What can hang from each mark
bele: bomu zufo
bomu: bele fetake
duvo: ramo
zufo: bele ramo sogalo
ramo: bele duvo zufo
fetake: bomu

Each row was made from one small tree. The marks that hang from a mark follow it in brackets, in alphabetical order. Every link used is in the known rows. Write each row's tree.
Known rows
zufo(ramo): [ 0.74 -3.40 -1.10 -3.03  0.26  0.93 -3.12  0.38 -0.43  2.59  0.84 -3.73
  0.47  3.36 -0.27  1.65  1.75  1.62 -4.72 -2.19  3.71  1.34]
bomu(fetake): [-1.88 -2.64 -0.04 -1.47  1.29  0.53 -3.93  2.67 -0.15  1.41  2.61 -4.47
  2.01  2.00  0.49 -0.13  2.65  1.97 -1.83 -4.00  3.71  1.88]
bele(zufo): [-0.50 -1.05  1.55 -3.86  0.98  0.58 -3.69  0.86 -1.05  2.53  1.18 -3.42
  0.73  0.75  1.08  0.07 -1.22  1.17 -1.37 -2.64  4.84  1.21]
bele(zufo(ramo)): [ 0.99 -1.94 -0.20 -3.73 -0.44  0.44 -2.63  0.14 -0.54  3.03  0.55 -3.47
 -0.11  1.60  0.02  1.18  0.15  1.37 -2.70 -1.86  4.83  0.70]
duvo(ramo(bele(bomu) zufo)): [-1.19 -2.21 -0.53 -2.29 -2.58  1.93 -1.18 -2.21 -1.74  2.89  0.69 -2.38
  1.04  2.13  0.29 -1.18 -0.96  0.88 -4.83 -1.88  2.58 -2.08]
ramo(bele(bomu) duvo): [-2.03  0.08  0.36 -0.47  0.87  1.98 -2.82  1.04 -0.42  2.85  0.53 -2.93
  1.40  0.79 -1.11 -2.03 -1.41  1.77 -3.21 -2.71  3.45  0.26]
zufo(ramo(duvo) sogalo): [ 0.04 -2.06  0.06 -3.80 -0.35  1.34 -3.24  0.64  1.52  1.27  2.27 -4.94
 -0.33  2.84 -0.88 -0.62  1.43  3.19 -3.18 -1.05  4.22 -0.17]
zufo(bele sogalo): [-1.07 -3.98 -2.02 -3.17 -0.66  1.72 -2.53  0.82 -1.46  2.06  2.33 -4.08
 -0.51  2.68  0.13 -0.51  0.11  2.89 -3.50 -1.25  4.02  1.24]
duvo(ramo(bele(zufo))): [-1.15 -2.68 -1.42 -3.64 -0.76  0.26 -1.86 -1.46 -3.07  2.58  1.06 -3.54
  0.70  1.15  0.36 -0.85 -1.00 -0.35 -3.09 -1.64  3.51 -0.12]
fetake(bomu(bele)): [-1.71 -0.96  0.54 -3.03  3.44  1.75 -2.40  3.32 -0.43  0.01  1.28 -2.60
  2.35  1.44  1.66  2.23  0.78  1.59 -1.89 -2.14  3.07  1.34]
bele(bomu zufo(ramo)): [ 0.31 -0.55  0.33 -2.56 -1.74  2.45 -1.86 -0.08  1.61  3.72  0.18 -2.83
  0.20  1.10 -1.03  0.46 -0.73  1.06 -2.95 -1.58  4.98 -0.63]
zufo(sogalo): [-1.91 -2.85  0.32 -3.78  1.06  1.78 -4.26  0.67 -0.26  0.94  3.43 -5.03
  0.86  2.54  0.86 -0.49  0.28  2.76 -2.76 -1.46  4.27  0.53]
duvo(ramo(bele(bomu(fetake)) zufo)): [-1.80 -2.43 -1.03 -1.20 -2.78  1.57 -0.93 -1.21 -0.97  2.34  1.28 -2.86
  1.31  1.86  0.04 -1.54  0.51  1.13 -3.55 -2.45  2.59 -1.95]
bele(bomu(fetake) zufo(sogalo)): [-2.92 -0.39  0.85 -1.76 -1.20  2.62 -2.73  1.34  2.72  1.74  3.46 -4.74
  1.29  0.13 -0.25 -2.02 -0.10  2.52  0.44 -1.70  5.53 -1.27]
duvo(ramo(zufo(bele(bomu)))): [ 0.26 -2.31  0.24 -3.26 -4.31  2.17 -0.55 -1.33 -0.78  3.51  0.41 -1.64
 -0.47  2.48  0.11 -0.73 -0.55  1.12 -4.88 -2.13  2.56 -1.38]
duvo(ramo): [-0.74 -2.89  0.45 -4.45 -0.78  0.99 -2.99 -0.44 -0.83  2.02  1.94 -3.79
  1.12  2.71  0.46  0.00  0.55  0.06 -4.05 -2.42  2.82  0.35]
bele(bomu zufo(ramo(duvo) sogalo)): [-0.35  0.59  1.27 -3.12 -2.28  2.83 -2.01  0.19  3.46  2.72  1.56 -3.92
 -0.52  0.77 -1.51 -1.57 -1.12  2.47 -1.48 -0.45  5.43 -2.09]
bomu(bele(zufo) fetake): [-2.08 -1.80 -0.12 -1.96  1.83  0.04 -2.60  5.11 -0.26  0.67  1.95 -3.54
  1.86  0.17  1.83  0.51  0.90  3.32 -0.50 -4.05  4.47  2.28]
duvo(ramo(bele(bomu) zufo(sogalo))): [-2.00 -2.68 -0.86 -2.98 -3.09  2.66 -1.19 -2.61 -0.91  1.93  2.12 -3.51
  0.56  2.16  0.23 -2.06 -1.09  1.80 -4.21 -0.73  3.14 -3.09]
fetake(bomu): [-1.23 -0.78  1.12 -3.31  2.55  1.79 -3.10  0.90 -0.13  1.01  1.41 -3.22
  2.03  1.81  0.66  1.55  1.14  0.19 -1.33 -1.63  3.18  0.42]
fetake(bomu(bele(zufo))): [-1.45  0.12  1.22 -3.75  3.04  1.47 -2.11  3.12 -0.39  0.35  0.83 -2.49
  1.76  0.28  1.84  1.97 -0.38  1.54 -0.16 -1.83  3.88  0.80]

Which tree is each row?
[ 1.05 -3.19 -3.20 -1.21 -2.93  2.60 -0.66  0.30  0.20  4.26 -0.50 -2.13
 -0.68  2.99 -1.91  0.95  0.86  1.66 -5.87 -1.64  3.60  0.81] => zufo(bele(bomu) ramo)
[-2.05  0.09  1.23 -1.03 -0.83  1.95 -2.59  1.82  1.91  2.79  1.85 -3.50
  1.78 -0.09 -0.26 -1.02  0.06  1.35 -0.18 -3.08  5.00 -0.22] => bele(bomu(fetake) zufo)
[-1.39 -2.53 -1.84  0.21 -1.93  2.24 -1.44  2.30  0.30  3.29  1.09 -2.67
  0.83  1.79 -1.05 -0.51  1.26  1.93 -3.12 -3.05  3.58  1.23] => zufo(bele(bomu(fetake)))
[-0.65 -2.84 -2.42 -2.48  0.06  0.81 -2.62 -0.10 -0.61  1.50  1.74 -4.89
 -0.41  2.63 -1.18 -1.05  1.14  2.98 -3.78 -0.54  4.06 -0.16] => zufo(ramo(bele duvo) sogalo)
[-2.46  0.93  0.40 -1.74 -0.01  2.02 -2.41  0.29  0.41  2.35  1.52 -3.81
  0.40 -0.28 -0.84 -3.16 -2.78  2.21 -0.91 -1.08  5.03 -1.34] => ramo(bele(bomu zufo(sogalo)) duvo)
[ 0.07  0.60  1.14 -3.68  1.94  1.04 -1.36  3.24  1.05  0.69 -0.01 -2.28
  0.88  0.41  0.54  1.83  0.36  1.72 -0.50 -1.52  3.84  0.38] => fetake(bomu(bele(zufo(ramo(duvo)))))
[-1.29 -1.66 -2.11 -1.46 -1.14  2.47 -1.90 -0.22  0.99  2.13  1.59 -4.40
  0.02  2.20 -1.91 -1.68  0.36  2.89 -4.05 -0.27  4.13 -1.40] => zufo(ramo(bele(bomu) duvo) sogalo)
[-0.73 -3.90 -4.41 -0.48 -3.85  2.86 -0.33  1.01  1.80  2.55  1.95 -4.17
 -0.64  3.03 -2.25 -0.31  2.58  3.23 -3.91 -0.57  4.21 -0.40] => zufo(bele(bomu(fetake)) ramo sogalo)
[-2.02 -2.48 -1.74 -1.92 -1.38  2.09 -1.69 -1.42 -1.36  2.74  1.27 -3.45
  1.52  1.98 -0.68 -1.01 -0.65 -0.09 -5.00 -1.68  2.80 -0.91] => duvo(ramo(bele(bomu)))
[-0.54 -0.44  3.72 -4.37 -0.19  1.11 -3.76  0.67  0.63  1.18  2.31 -3.64
 -0.15  1.80  1.20 -1.99 -0.53  4.03 -1.60 -2.24  4.08 -0.81] => ramo(duvo zufo(sogalo))
[-1.69 -1.45 -1.06 -2.45 -1.78  1.70 -1.27 -1.69 -1.39  3.22  0.77 -3.06
  1.15  0.78 -0.56 -1.36 -1.72 -0.35 -3.26 -1.42  3.70 -1.25] => duvo(ramo(bele(bomu zufo)))
[-1.03 -1.39 -2.21  0.50 -1.04  1.30 -1.61  1.42  0.82  2.62  0.41 -3.59
  0.98  1.74 -2.25 -1.06  1.87  1.99 -3.38 -2.41  3.56 -0.05] => zufo(ramo(bele(bomu(fetake)) duvo))
[-1.67  1.18  0.93 -1.21  0.39  1.46 -2.39  0.76 -0.34  3.15  0.08 -2.67
  0.91 -0.52 -0.89 -2.47 -2.64  1.34 -1.49 -2.34  4.53 -0.27] => ramo(bele(bomu zufo) duvo)
[ 0.35 -2.09 -2.10 -1.95 -3.58  2.99 -0.73  0.71  2.11  3.00  1.05 -3.32
 -1.62  2.56 -2.44 -1.26  0.52  3.30 -4.30 -0.39  4.13 -0.76] => zufo(bele(bomu) ramo(duvo) sogalo)
[-1.85  0.01  1.35 -1.61 -0.85  2.40 -2.27 -0.24  0.03  1.95  1.56 -3.18
  0.40  0.96 -0.04 -3.14 -1.85  3.78 -2.11 -1.49  3.89 -2.25] => ramo(bele(bomu) duvo zufo(sogalo))
[-0.15 -0.82 -0.31 -3.68  2.06  1.32 -1.28  2.69  0.04  0.70  0.26 -2.44
  1.18  0.94  1.00  2.77  0.67  1.40 -1.22 -1.30  3.94  0.29] => fetake(bomu(bele(zufo(ramo))))
[ 0.87 -3.28 -2.44 -3.14 -2.23  1.24 -1.52  0.87  0.32  2.39  1.14 -3.72
 -1.94  3.08 -1.68 -0.52  1.21  3.27 -3.94 -0.70  3.97  0.56] => zufo(bele ramo(duvo) sogalo)
[ 0.65 -4.95 -4.08 -3.04 -2.19  1.50 -1.41 -0.08 -0.91  2.43  1.48 -4.01
 -1.61  3.70 -0.98  0.68  1.71  2.92 -4.96 -0.37  4.09  0.74] => zufo(bele ramo sogalo)
[-0.52 -2.87 -0.32 -3.77 -4.83  2.77 -0.66 -1.78 -0.10  2.66  1.84 -2.56
 -0.93  2.64 -0.09 -1.49 -0.67  2.03 -4.32 -0.77  3.10 -2.30] => duvo(ramo(zufo(bele(bomu) sogalo)))
[-2.10 -0.38  0.80 -4.19  2.69  1.98 -1.96  2.78  0.24 -0.43  2.15 -3.46
  1.44  0.29  1.81  1.25 -0.37  2.27  0.34 -0.73  4.43 -0.18] => fetake(bomu(bele(zufo(sogalo))))
[ 0.76 -3.49 -0.08 -4.23 -3.41  0.82 -1.10 -1.23 -2.38  3.02  0.46 -1.94
 -0.72  2.90  0.73 -0.15  0.05  1.31 -4.47 -2.33  2.37 -0.26] => duvo(ramo(zufo(bele)))
[-1.02  0.37  1.61 -0.93 -0.23  1.68 -2.29  0.15 -0.61  3.01  0.02 -1.86
  0.74  0.95 -0.06 -2.35 -1.83  2.87 -2.95 -2.92  3.35 -0.96] => ramo(bele(bomu) duvo zufo)
[-2.21 -2.37 -1.69 -2.95  1.51  0.63 -3.05 -0.40 -2.71  1.78  1.99 -4.64
  0.56  0.65  0.71 -1.04 -1.55  2.05 -1.52 -0.93  4.98  0.15] => ramo(bele(zufo(sogalo)))
[ 1.19 -0.90  1.92 -3.09 -1.14  0.43 -2.21  1.34 -1.43  3.22 -0.30 -1.35
 -1.15  1.98  0.45 -1.17 -0.72  3.21 -2.71 -3.45  3.16  0.98] => ramo(duvo zufo(bele))
[ 0.27 -1.67  0.51 -1.84 -2.37  2.42 -1.44  0.21 -0.80  3.85 -0.04 -1.19
 -0.44  2.16  0.35 -0.32 -0.99  2.60 -4.20 -2.72  3.37 -0.05] => ramo(zufo(bele(bomu)))
[ 0.25 -3.63 -3.98  0.22 -3.23  2.13 -0.35  1.51  0.95  3.79  0.19 -2.73
 -0.26  2.78 -2.14  0.60  2.60  2.10 -4.57 -2.25  3.60  0.76] => zufo(bele(bomu(fetake)) ramo)
[-1.27 -1.49 -0.13 -0.93 -0.12  2.12 -2.24 -0.83 -1.93  3.02  0.32 -2.20
  1.13  1.62  0.60 -0.97 -1.36  2.30 -3.97 -2.47  3.48 -0.87] => ramo(bele(bomu) zufo)
[-1.92 -1.87  0.46 -4.15  1.71  1.26 -3.00  3.12 -0.72  0.40  2.51 -3.96
  0.69  0.68  2.06  0.23 -1.25  3.72 -1.64 -1.90  4.90  1.06] => bomu(bele(zufo(sogalo)))
[-0.82 -1.08 -0.77 -4.16  1.60  1.87 -1.24  2.09  0.61 -0.04  1.44 -3.46
  0.79  1.05  1.06  2.07  0.64  2.29 -0.72 -0.04  4.40 -0.48] => fetake(bomu(bele(zufo(ramo sogalo))))
